Each row comes from the steps of one path. Every step used is in the known rows, and no mark comes twice. Write the path behind each row, first mark first.
Known rows
fepes mipoz tizu kagi: [-15.4 -26.9 -34.3  25.5 -56.9 -18.4  -7.6  15.4  36.0  -6.6  36.5 -21.1
  -8.8   4.3  29.5  13.5 -28.1  -0.6]
bize kagi fepes mipoz: [ -2.0   8.4 -74.6  19.2  11.9 -28.2   8.3   4.2  -6.2 -20.3 -26.3  27.5
 -14.8   0.6  31.5  -7.1 -20.7 -69.7]
kagi tizu: [-74.4 -19.1   6.1  20.2  28.7   0.2   2.1 -29.7   7.6 -14.8 -37.3  19.9
  -0.6  24.6 -19.5   5.3   8.5  -5.2]
tizu kagi: [ 39.6  -0.4 -56.7  52.2 -40.7 -34.7   0.8  11.4  34.3   1.4  -4.5  29.2
 -12.6  11.1 -16.7  12.3   3.7  -2.8]
tizu kagi bize: [ 46.0 -19.7 -51.1  55.5 -12.4 -36.5  -3.0  -9.9  23.5  -9.7 -64.6  54.7
 -11.1  -7.6 -45.5   7.8  10.9   4.3]
tizu kagi zamu: [ 49.3  -3.5 -51.9  60.3 -23.0 -47.8  -3.9  47.2  21.5  -7.6   5.2  48.2
 -10.3  19.3 -28.2   4.3  10.5   3.5]
bize kagi fepes mipoz fosomod: [  5.5  12.4 -74.6  24.6   3.4 -25.4  14.5  -4.9  -6.4 -19.4 -31.9  25.1
  -7.5   2.0  39.2  -3.1 -26.2 -77.1]
bize kagi fepes mipoz zamu: [  8.8   4.5 -76.4  24.3   9.6 -34.6  11.2  -7.2  -7.3 -21.5 -31.3  23.2
 -25.9   0.9  43.5  -4.0 -27.2 -77.1]
fepes mipoz bize kagi: [ 17.7 -13.0 -52.7   7.3 -42.1 -25.8  12.1  24.4  19.4 -10.6  22.4 -27.9
  -7.4 -10.5  66.8  -0.9 -28.6 -38.6]
zamu kagi: [-23.5   6.5 -57.2  -5.3  -0.6  20.0  25.8   6.0  -6.1   6.1  -0.3  13.2
   6.7 -29.5  -7.2 -24.8 -19.0 -32.3]
tizu kagi fepes: [ 31.7  -0.7 -52.0  54.0 -25.0 -34.6  -1.0 -24.2  23.6  -9.3 -32.4  55.3
 -10.9  21.2 -12.4  13.5  13.1   3.8]
fepes mipoz tizu: [-30.0 -26.3 -13.3   4.6 -32.5  -9.9  -3.0  16.2  28.6  -7.1  28.9 -31.5
  -3.7  -3.5  34.7   7.9 -30.6  -6.1]
fosomod kagi fepes: [-32.4   5.8 -61.9  27.6  11.6 -20.6   7.4 -31.2  -7.1  -7.0 -22.3  42.2
   3.3  -7.9  29.2  -2.5  -9.9  45.3]
zamu kagi fepes mipoz: [-37.1  -8.2 -54.3  -8.5  -4.4  19.8  16.2 -26.7  -8.2  -2.7   4.4  23.7
   1.1 -19.4  10.0 -27.3 -14.1 -20.6]
mipoz fosomod: [ 33.5  14.0 -10.9  23.0 -15.8  -9.7  27.4 -10.6  17.4   3.3 -39.5  -0.4
  19.4  -1.2  13.3  12.1 -16.0 -35.7]
fosomod kagi: [-25.5   5.4 -66.5  25.3  -4.9 -20.1   9.8   4.2   3.8   3.3   6.7  15.8
   0.7 -17.3  23.9  -4.5 -19.4  38.3]
kagi fepes: [ -0.4   0.9  -4.0  11.0  32.0 -17.5   6.4 -38.2   3.9 -14.9 -60.8  45.8
   0.6   8.6  -1.1   2.1  11.7  -4.5]
fepes mipoz zamu: [ 21.9 -35.6 -22.0   5.5 -38.7 -31.0  -0.4   0.5  34.4   2.4  29.7 -33.0
 -40.8  -6.1  41.6  -1.4 -22.6 -19.3]
fosomod mipoz: [-16.0   7.4 -47.6  19.8 -52.8 -30.3  18.3   2.4  13.1   0.1  36.3  11.8
   2.5  -2.8  33.2  -3.0  -2.1 -13.2]

Which path is each row?
[-17.2 -13.9 -51.6  -1.9  26.5  18.8  21.8 -15.9 -16.9  -5.0 -60.2  38.9
   8.2 -48.1 -34.9 -29.4 -11.0 -25.1] : zamu kagi bize
[-12.8 -36.4 -32.0  27.1 -44.7 -19.4  -8.8   4.7  30.5 -11.9   7.0  -9.4
  -8.2  -4.9  16.5  11.7 -24.4   3.2] : fepes mipoz tizu kagi bize
[ 27.0 -14.0 -54.7  48.7 -44.0 -36.6  -9.4 -20.0  32.3  -7.1  -1.5  39.6
 -18.7  21.4  -0.5   9.6   9.4   9.7] : tizu kagi fepes mipoz
[ -9.0 -12.0 -32.4  54.4  -7.8 -17.5   5.7 -12.9   9.3 -23.4 -72.8  29.6
  11.4  -3.7  -8.2  28.5 -21.5  -6.1] : mipoz tizu kagi bize
[  4.8 -33.5 -44.7  -0.9 -43.9 -12.4   7.4  -5.1  21.7   5.0  40.3 -30.7
 -36.9 -17.6  41.7 -13.7 -31.5 -27.8] : fepes mipoz zamu kagi
[ 15.6  15.0 -47.2  41.9 -12.3 -21.0  24.7   7.4  -3.3  -0.8 -13.5  18.0
  23.4  -4.0  28.4   3.7 -24.2   5.7] : mipoz fosomod kagi zamu
[-31.8   8.2 -64.4  49.9 -80.2 -30.2  17.7  -4.7  11.3 -11.0  30.1  14.8
  11.6   8.9  48.3  19.3 -20.1 -11.5] : fosomod mipoz tizu kagi
[-83.3  -8.5 -44.6   2.7  13.3  33.5  20.8 -24.8 -14.5  -4.3 -11.9  21.8
   7.3  -7.9 -14.4 -21.2 -13.0 -26.7] : zamu kagi tizu
[ 21.5 -21.2 -44.9  15.2  11.9  -8.6  27.0 -40.7 -10.4  -6.4 -67.2  17.4
 -27.5 -35.4   7.7 -10.6 -26.2 -44.6] : mipoz zamu kagi bize
[  5.7  20.9 -80.3  36.0 -54.6 -44.2  34.3  21.9 -11.2 -19.0  21.5  17.6
  14.9  -4.1  78.3   0.0 -17.0 -45.5] : fosomod mipoz bize kagi zamu
[-52.4  -8.7 -62.8  26.6  -9.1 -17.2   1.6 -29.6  -3.6 -11.1   2.6  22.1
   2.4  -6.7  49.3   0.6 -23.8  49.1] : fosomod kagi fepes mipoz tizu
[-37.7  -8.8 -64.4  22.0  -8.4 -21.3  -0.1 -26.8   1.0  -5.5   9.2  25.5
  -4.3  -7.6  40.7  -6.3 -14.2  49.9] : fosomod kagi fepes mipoz
[-11.1 -28.4 -32.9  30.1 -48.7 -24.7 -10.0  32.2  30.1 -11.0  42.5 -12.4
  -8.1   8.5  24.8  10.2 -24.6   2.0] : fepes mipoz tizu kagi zamu
[ 22.4 -13.5 -50.5  11.8 -33.5 -32.9  10.2  42.2  13.1 -14.8  27.1 -17.6
  -6.1  -7.3  61.8  -5.4 -24.4 -35.1] : fepes mipoz bize kagi zamu
[ 17.6  -7.9 -49.1  13.0  -6.9  -7.6  29.5 -26.6  -2.4   1.4 -24.1  -0.6
 -28.3 -22.3  27.4  -7.4 -32.0 -49.5] : mipoz zamu kagi
[ -1.3 -15.3 -43.4  14.9 -55.1 -15.1   6.2   2.0  28.0   8.2  43.2 -27.5
  -1.2  -9.0  48.4  -1.9 -30.2   7.0] : fepes mipoz fosomod kagi
[-17.3   0.5 -32.0  53.2 -16.9 -16.8   7.1 -22.8   9.9 -22.7 -50.1  30.8
  11.5  16.3  15.3  32.4 -20.7  -6.5] : mipoz tizu kagi fepes
[  4.7 -16.7 -10.7   6.5  -4.6 -19.9   5.5 -37.6  11.5 -18.2 -27.2  17.5
   0.1   5.9  43.8   2.8   1.3   1.7] : kagi fepes mipoz bize
[  3.1  16.9 -45.5  37.5 -14.1 -11.6  26.8 -42.2  -2.0  -2.2 -41.0  22.7
  23.2  -2.6  39.9  10.1 -22.7   5.9] : mipoz fosomod kagi fepes
[  9.4  17.3 -49.6  35.4 -24.4 -11.4  27.6 -17.7   6.0   5.5 -20.9   4.5
  22.0  -9.3  35.8   8.7 -28.9   0.2] : mipoz fosomod kagi
